What can hang from each mark:
k946: k633 k926
k633: k644 k946
k926: k420 k946
k621: k420
k644: k588 k926
k650: k946
k420: k588 k621 k926

Each row was made from one small tree. The marks that hang from a mark follow it in brackets, in the order of their numbers. Every link used is in the known rows. Write each row's tree.
In the rows, zero is written as 128.
Known rows:
k946{k633{k644{k588}} k926}: [128 113 104 120  70 113 103 120 153  85 172 129 127 118  77 133 107  98]
k420{k588 k926}: [104 161 133 110 117 130 137 202 142  57 195 112 175 106  46 137 124 136]
k650{k946{k926{k420}}}: [ 93  97 141 127 117 126 109  71 122  33 134 141 101 123 140 111 136 147]
k946{k633{k644}}: [118  62 117 135  70 106 142 125 158 106 126 127 119 130  74 123  87  95]
k420{k926}: [104 102 130 126 110 126 149 166 142  39 156 115 149 105  58 123 124 134]
k644{k588}: [130 163 156 134 134 122 117 111 157  41 148 114 139 119  92 137 156 149]
k633{k644{k588} k946{k926{k420{k621}}}}: [143 167 117 106 127 175 103 112 121 117  74 126 105 116 119 131 133  75]
k621{k420{k588 k926{k946{k633}}}}: [120 135 117 130 143 104 136 157 104 169 208 126 126 149 103 136 115 164]
k633{k644{k926{k420}} k946}: [141 111 154 145 135 171 131  89 118 116  19 137 120 100  64 116 139  65]
k926{k420{k588} k946}: [135 173 155 130 146 130 109 118 131 165 125 133 141 135 233 132 123 169]
k644{k926{k420{k588 k621} k946}}: [146 178 138 124 175 149 124 135 106 199  98 130 142 120 200 131 157 143]
k650{k946{k633}}: [ 90  73 134 136 124  86 153 111 141  49 159 129 111 159  48 124 137 142]
k633{k946}: [118 119 147 134 144 136 147 143 146  71  81 120 131 138  56 133 145 126]
k946{k633 k926{k420{k588 k621}}}: [116 121  85  94  88 109 101 146 123 139 195 139 133 126 134 135 118 128]
k644{k588 k926}: [141 162 159 143 151 136 118 106 138  55 129 119 149  99  49 134 185 133]
k420{k588 k621 k926{k946}}: [117 177 114 101 156 138 155 229 125 156 158 107 160 133 146 139 124 150]
k926{k420{k588}}: [123 159 153 124 118 130 104 114 140  94 149 130 146 110 139 132 128 144]
k926{k946{k633}}: [124  80 123 144 122  90 145 132 143 152 134 131 124 165 167 129 117 160]
k621{k420{k926}}: [108  99 136 139 125 128 138 116 119  50 163 119 107 107  52 120 129 145]

Which tree is each row?
[144  78 133 155 138 111 128  80 110 175 104 149 122 135 174 118 145 144] => k644{k926{k420 k946{k633}}}
[118 109 130 124 119 146 107 105 122  77  91 140 119 122 120 123 134 122] => k633{k946{k926{k420}}}
[164 144 124 137 170 121 123  89 103 192 119 136 120 140 173 131 178 139] => k644{k588 k926{k420{k621} k946{k633}}}
[121  75 105 132  95 115 162 171 135 154 134 125 132 139 122 121  77 109] => k420{k926{k946{k633{k644}}}}
[145  83 112 139 149 117 142 100 102 204  96 142 112 143 183 120 150 135] => k644{k926{k420{k621} k946{k633}}}
[120 169 139 131 160 134 131 156 109 140 174 118 128 129 133 134 122 170] => k621{k420{k588 k926{k946}}}
[152 174 161 151 179 137 124 112 130 120 105 121 145 124 141 134 181 154] => k644{k588 k926{k946}}
[133 166 131 118 117 160 110 137 144  72  95 120 128 116  61 136 129  85] => k633{k644{k588} k946{k926}}
[137 119 129 131  94 129 111 110 125 153 133 142 144  98  69 126 116  79] => k946{k633{k644{k926{k420{k588}}}}}
[149 108 152 155 132 155 124  78 120 174  37 139 115 105 202 109 117 109] => k633{k644{k926{k420 k946}}}
[118 141  89 100 139 109 161 231 122 177 193 115 157 153 117 142 117 144] => k420{k588 k621 k926{k946{k633}}}
[159 169 156 150 155 153 126 111 135 144  72 120 134 111 142 128 146 113] => k633{k644{k588 k926{k946}}}
[ 82  62 111 123 102  89 134 122 134  40 180 137 110 150  60 122 128 139] => k650{k946{k633 k926}}
[136 141 111 114 139 108 127 140 119 220 149 133 128 161 214 136 120 153] => k926{k420{k588 k621} k946{k633}}
[124 162 128 107 103 167  97 138 129 124  96 136 135 109 107 131 100  81] => k633{k644 k946{k926{k420{k588}}}}
[109 158 137 124 133 131 124 151 118  73 199 116 133 106  39 133 127 147] => k621{k420{k588 k926}}
[110  55  93 123  48 109 122 134 151  96 150 135 120 120  86 122  79  92] => k946{k633{k644} k926}
[169 172 143 137 165 167 120  83 113 192  51 126 112 110 201 122 151 104] => k633{k644{k588 k926{k420{k621} k946}}}
[ 92 120 120 110 108 100 101 108 118  79 205 147 124 142  99 128 128 141] => k650{k946{k633 k926{k420{k588}}}}
[117 119 112 117 148 134 168 194 124 132 122 110 133 134 160 126 124 149] => k420{k621 k926{k946}}
[163 178 147 138 187 150 118  85 106 169  84 128 122 122 200 128 185 145] => k644{k588 k926{k420{k621} k946}}
[136 176 133 114 156 137 123 140 122 196 117 125 131 140 241 134 127 158] => k926{k420{k588 k621} k946}
[139 134 116 130 117 120 143 158 136 140 157 119 139 139 111 131 106 113] => k420{k926{k946{k633{k644{k588}}}}}
[130  74 118 142  99 107 149 130 150 174 101 129 114 155 167 123  81 118] => k926{k946{k633{k644}}}
[139  79 105 130 107 120 143 104 126 220  80 136  92 151 226 116  87 110] => k926{k420{k621} k946{k633{k644}}}
[158 137 116 127 128 126 124  89 126 212 105 129 100 150 214 128 114 113] => k926{k420{k621} k946{k633{k644{k588}}}}
